What can hang from each mark
geko: nanu seki sugi
sugi: durep pogan
durep: guvo
seki: durep pogan
pogan: guvo nanu seki
nanu: durep geko

Each row was made from one small tree. The marks that hang from a mark follow it in brackets, in alphabetical order. Every link used is in the known rows. Write each row's tree.
Known rows
nanu[durep[guvo]]: .02 -.08 .23 .05 -.03 .06 .01 -.31 -.22 -.11 -.50 .02 -.33 .06 -.04 -.19
seki[durep]: .14 -.25 .03 -.04 -.08 -.03 -.13 -.14 .10 -.08 -.34 .07 -.16 -.01 -.23
 -.06
pogan[guvo nanu seki[durep]]: -.20 -.36 -.07 -.08 .08 -.02 -.04 .05 .07 .09 -.26 .05 .06 .02 .15 -.01
sugi[durep pogan[nanu seki]]: -.18 -.30 .20 -.27 -.16 .02 .05 .00 .25 .14 .20 .30 .04 .24 .26 .20
nanu[durep]: .08 -.03 .24 .06 -.10 .07 -.03 -.34 -.01 -.12 -.47 .00 -.36 -.07 -.12
 .02
geko[sugi[durep[guvo]]]: -.17 -.13 .03 -.17 -.30 .01 .21 .04 -.16 -.01 -.09 .22 -.02 .04 .00 -.25
pogan[guvo nanu]: -.23 -.09 -.06 -.13 -.23 -.19 .08 .04 -.08 -.07 -.24 .02 -.15 -.20 .05
 .01
geko[seki[durep pogan]]: .18 -.50 -.02 -.02 .15 .10 -.15 -.08 .19 -.05 -.08 .24 .06 .14 -.13 -.08
durep[guvo]: .00 -.14 .14 -.09 -.15 -.03 -.02 -.06 -.19 -.15 -.32 .10 -.28 .09 -.14
 -.29
geko[seki sugi[durep]]: -.06 -.26 -.03 -.25 -.21 .17 .12 .01 .06 .02 .06 .29 .07 .00 .09 -.08
seki[pogan[guvo]]: .03 -.27 .05 .04 -.19 -.09 .05 .04 -.02 -.08 -.17 .16 -.09 .02 -.21 -.15
geko[nanu[durep]]: .01 -.12 .08 .00 -.09 -.01 .06 -.23 .03 -.16 -.37 .00 -.31 -.24 -.03 .13
seki[durep[guvo] pogan[nanu[geko[sugi]]]]: -.14 -.34 .03 .16 .23 -.07 .08 .04 -.10 .04 -.04 .07 .24 .27 -.19 -.14
pogan[guvo nanu[durep geko[sugi]]]: -.26 .04 .09 .08 -.11 -.01 .24 -.11 -.27 .08 -.23 -.17 -.04 -.07 .02 .13
seki[durep[guvo] pogan[nanu]]: -.10 -.40 -.04 .08 .23 -.16 -.03 .00 .00 -.06 -.16 .16 .13 .17 -.09 -.21
nanu[durep geko[sugi]]: .04 .08 .33 .18 -.09 .22 .14 -.28 -.17 .04 -.27 -.14 -.17 .10 -.28 .12
nanu[durep geko]: .14 .03 .37 .20 -.06 .19 -.07 -.44 -.14 .00 -.38 -.15 -.31 .15 -.27 .19
pogan[nanu[durep[guvo] geko[sugi]] seki]: -.24 -.08 .30 .12 .23 .23 .10 -.12 -.12 .10 -.20 -.08 .01 .26 .06 .06

Write each row's tree
.08 -.44 -.06 -.09 .05 .05 .00 .02 .18 -.14 .03 .23 -.03 -.08 -.03 .06
geko[nanu seki[pogan]]
-.20 -.26 .13 .04 .26 .15 .02 .04 -.03 .14 -.10 -.02 .17 .30 -.03 .00
pogan[nanu[geko[sugi]] seki[durep[guvo]]]
.17 -.30 .14 .00 .06 .21 -.16 -.20 -.13 .06 -.14 .00 -.06 .31 -.22 .00
nanu[geko[seki[durep[guvo]]]]
-.14 -.10 .27 -.14 -.06 -.07 .15 -.06 .01 -.02 -.06 .09 -.17 .08 .07 .06
sugi[pogan[nanu[durep[guvo]]]]
-.27 .00 .02 -.04 -.22 -.08 .21 .09 -.21 .05 -.08 -.10 .00 -.07 -.08 .09
pogan[guvo nanu[geko[sugi]]]
-.06 -.27 .10 -.31 -.49 -.08 .14 -.01 -.03 .13 .09 .26 -.06 .13 .14 .03
sugi[durep pogan[guvo]]
.08 -.44 .03 .09 .13 -.07 -.06 -.04 -.04 -.06 -.23 .19 .04 .24 -.22 -.31
seki[durep[guvo] pogan]
-.16 -.20 .04 .12 .00 -.13 .10 -.07 -.03 -.06 -.22 .08 -.03 -.04 .00
 -.02
seki[pogan[guvo nanu[durep]]]
-.10 -.18 .42 -.04 .10 .15 .08 -.09 .02 .13 .01 .02 -.07 .36 .05 .18
sugi[pogan[nanu[durep[guvo] geko] seki]]
.07 -.39 .26 -.18 .00 .10 .01 .06 .14 .09 -.02 .18 -.05 .33 -.05 -.08
sugi[pogan[seki[durep[guvo]]]]
-.09 -.32 .06 -.23 -.07 .04 .32 .28 .22 .06 .14 .15 .09 -.05 -.02 .07
geko[nanu sugi[pogan[seki[durep]]]]
-.11 -.31 .06 -.24 .04 .15 .39 .09 -.05 .04 .12 .15 .04 -.04 .21 -.04
geko[nanu[durep[guvo]] seki sugi[pogan]]
-.07 -.27 -.11 -.23 -.08 .10 .23 .16 .10 -.09 .05 .16 .00 -.25 .02 .01
geko[nanu seki sugi]
-.18 .00 .12 .10 -.09 -.02 .08 -.23 -.25 .05 -.32 -.17 -.14 -.02 .02 .18
pogan[guvo nanu[durep geko]]
.07 -.61 -.24 -.09 .11 -.01 .01 .04 .10 -.01 -.04 .20 .14 -.06 .05 -.02
geko[nanu seki[durep pogan[guvo]]]
-.13 -.23 -.06 -.05 -.03 -.01 -.02 -.06 -.14 .09 -.11 -.06 .04 .05 .02
 .14
pogan[guvo nanu[geko[seki[durep]]]]
.00 -.34 .26 -.27 -.26 .12 .01 -.04 .22 .14 .14 .33 -.04 .30 .13 .10
sugi[durep pogan[seki]]
.08 -.44 -.08 .08 -.03 -.11 -.02 .00 .02 .00 -.22 .15 .06 .08 -.20 -.18
seki[durep pogan[guvo]]
.05 -.40 .16 -.21 -.14 .05 .06 .10 .12 .15 -.03 .15 -.03 .21 .00 -.03
sugi[pogan[guvo seki[durep]]]
-.08 -.44 -.21 -.22 .10 .08 .20 .15 -.03 -.01 -.02 .16 .15 -.11 .08 -.17
geko[nanu seki[durep[guvo]] sugi]
.07 -.02 .37 .18 .00 .18 -.03 -.40 -.35 .01 -.41 -.14 -.28 .27 -.20 -.02
nanu[durep[guvo] geko]
